(in the rows, 128 means zero)
Known rows, with every way that one mark hangs from another
tupad(fedu(nepu(lopi))): [133 145 105 147  79 182  83 123 117 137  97  88 123 101 104 153 125 158
 134  96 168 187]
lopi(nepu(fedu) nutom zivov): [157 179 164 123 110 156 146  70 124  91 143 154 131 111 102 107 120 163
 158 110 186 135]
tupad(fedu(nepu(lopi(nutom)))): [129 134 121 153  63 211  69  77 115 147 101  87 139  87 108 138 120 165
 136 117 150 159]
lopi(nepu nutom(madig(tupad)) zivov): [145 126 158 109 117 194 105  78 127  66 138 168 179 124 127  92 101 122
 181 130 190 128]
nutom(madig(tupad(fedu))): [108  98  87 124 116 167  99  84 124 108 124  97 158 106 108 104 134 107
 149 121 172 135]
madig(tupad(fedu(zivov))): [ 92  80  88 143  97 172 108 123 111 160 124 108 147 118  78 120 126 143
 133 108 193 132]
tupad(fedu): [ 94 127  90 140  99 134 133  78 112 144 137  86 116 120  93  98 160 119
 107 124 160 139]
nepu(lopi(zivov)): [154 138 153  97 136 149 141 130 100 114 136 150 129 145 139 116 133 158
 166 140 162 169]
tupad(fedu(zivov) madig): [103 116 102 161 121 144 112 104  90 152 113 107 149 115  64 134 128 116
 136 128 179 154]
nepu(fedu): [134 156 129 108 134 121 159  99 125 126 137 115 122 103 102 127 153 149
 160 113 155 121]
zivov(lopi): [129 145 144 123 135 130 147 125 116 136 141 132 107 134 137 113 148 146
 168 151 160 149]
madig(tupad): [109 102 146 108 114 142 137  99 133 134 147 130 143 127 104 109 132 112
 150 136 169 101]
madig(tupad(fedu(nepu(lopi)))): [136 111 128 145  69 199  71 119 137 134  99 101 139 103  98 155  97 143
 148  98 186 165]
zivov(lopi(nepu nutom)): [128 170 171 153  93 173 124  92 123 125 139 138 115 121 123 104 121 149
 171 146 175 137]
tupad(madig): [116 139 159 125 139 114 142  78 114 128 136 128 147 122  91 126 136  82
 149 157 157 120]
nepu(fedu lopi(nutom zivov)): [178 150 170 104 131 174 131  82 108 115 132 146 140 109 134 120 121 194
 188 138 156 142]
nepu(fedu(tupad)): [124 159 142 112 134  94 165  80 143 111 145  93 109 121  89  92 182 108
 144 119 159  99]
lopi(nepu(fedu(zivov)) nutom): [133 169 133 143 105 186 127 116 112 132 121 130 145  92  79 137 118 189
 178  90 184 123]
tupad(fedu(nepu zivov)): [112 120  69 149  91 173  94 144 107 151  98  98 135 104  84 146 137 165
 122  77 183 178]
zivov(lopi(nepu)): [133 181 156 146 112 142 142 139 125 114 135 139  99 136 118 122 127 140
 172 127 189 164]
nutom(madig(tupad)): [120 108 124  94 143 160 118 111 128 100 133 131 169 113 127 111 134 106
 180 131 162 117]
zivov(lopi(nutom)): [126 134 160 131 118 161 128  80 113 146 146 131 123 120 143  96 144 156
 170 172 144 122]

Rows
[156 153 124 117 139 174 128 175  95 143 106 124 134 104 105 166 124 210
 206  99 166 156] : nepu(fedu(zivov) lopi)
[138 199 185 152 124  96 151  70 150  81 133 112 121 118  49 121 133  62
 158 117 194 113] : lopi(nepu(fedu(tupad(madig))))
[147 156 135 120 141 147 133 153 115 128 111  99 122 120  93 132 152 170
 188 105 172 135] : nepu(fedu(tupad zivov) lopi)
[139 139 136 117 144 179 111  90 107 113 131 130 146 106 163  97 145 153
 199 166 138 138] : zivov(lopi(nutom(madig)))
[182 144 145  92 130 215  76 113 106  82 102 151 176 103 167 134 116 175
 193 126 146 180] : fedu(nepu(lopi(nutom(madig) zivov)))
[140  91 147  87 141 184 110  65 117  86 144 162 187 120 148  84 123 128
 177 154 160 114] : lopi(nutom(madig(tupad)) zivov)
[157 117 155 108 106 239  53 109 128 103  96 132 191  83 141 150  93 154
 211 125 151 134] : fedu(nepu(lopi(nutom(madig(tupad)))))
[123 171 146 154 119 136 134 164 122 117 126 125  99 154  99 105 147 135
 170 116 209 156] : fedu(tupad zivov(lopi(nepu)))
[131  92  81 144 133 195  83 157 104 124 105 123 152 118 127 128 117 164
 197 120 197 176] : nutom(madig(tupad(fedu(zivov(lopi)))))
[140 126 127  89 152 165 124  70 100  91 141 148 171 119 155  78 152 139
 165 154 139 135] : lopi(nutom(madig) zivov)
[170 141 150 149 108 163  84 103 110 101  97 134 143 120 101 158  95 127
 145 122 189 211] : tupad(fedu(nepu(lopi(zivov))) madig)
[143 132 120 179 115 167  80 146 107 140  87 125 136 110  89 173 104 152
 166 113 201 205] : tupad(fedu(nepu zivov(lopi)) madig)
[127 183 131 139 119 127 148 142 133 107 122 110 115 122  61 120 150 137
 163  78 203 130] : lopi(nepu(fedu(tupad zivov)))
[123 138 152 136 132 127 109 122 126 120 106 120 153 123  72 139 142  87
 148 116 181 135] : fedu(nepu tupad(madig) zivov)
[107 127 152 133 148 110 135 107 110 130 129 117 148 138  72 108 156  76
 150 149 171 112] : fedu(tupad(madig) zivov)
[120 124 102 165 104 163  84 123 106 139  91 111 157 101  64 167 114 126
 134  98 190 179] : tupad(fedu(nepu zivov) madig)
[148 139 121 120 116 195  91 193  99 144  88 129 147 110 115 177 117 193
 183  89 169 181] : fedu(nepu(lopi) zivov)
[132  99 143 152  54 229  55  74 131 145 104  98 156  89 101 139  91 155
 150 117 172 138] : madig(tupad(fedu(nepu(lopi(nutom)))))
[115 121  88 158 115 161 114 149  92 160 117 110 109 128 111 122 142 181
 153 121 185 181] : tupad(fedu(zivov(lopi)))
[174 163 168 102 147 118 154 105 126  87 136 126 112 140 117 102 154 144
 171 125 172 147] : nepu(fedu(tupad) lopi(zivov))
[114 105 110 142  73 170  92  93 145 132 118 103 140 105  85 136 119 118
 118  94 189 145] : madig(tupad(fedu(nepu)))
[121 137 123 162  95 139  96  74 125 125 107 102 144  99  73 149 122  91
 119 117 174 163] : tupad(fedu(nepu) madig)
[119 157  97 182  93 171 112 163 102 138 112 116 101 129  90 131 120 173
 156  99 215 198] : tupad(fedu(zivov(lopi(nepu))))
[135 131  84 149  90 204  74 169  98 150  80  97 135 105  95 170 117 192
 152  79 179 202] : tupad(fedu(nepu(lopi) zivov))
[134 134 148 129 100 198  80 126 116 142 101 105 150 112 107 127 140 164
 166 119 157 131] : fedu(nepu(lopi(nutom)) tupad zivov)
[148 153 149 112 116 196  71  88 129  92 101  96 160  98 139 111 151 123
 180 131 136 131] : fedu(nepu(lopi(nutom(madig))) tupad)
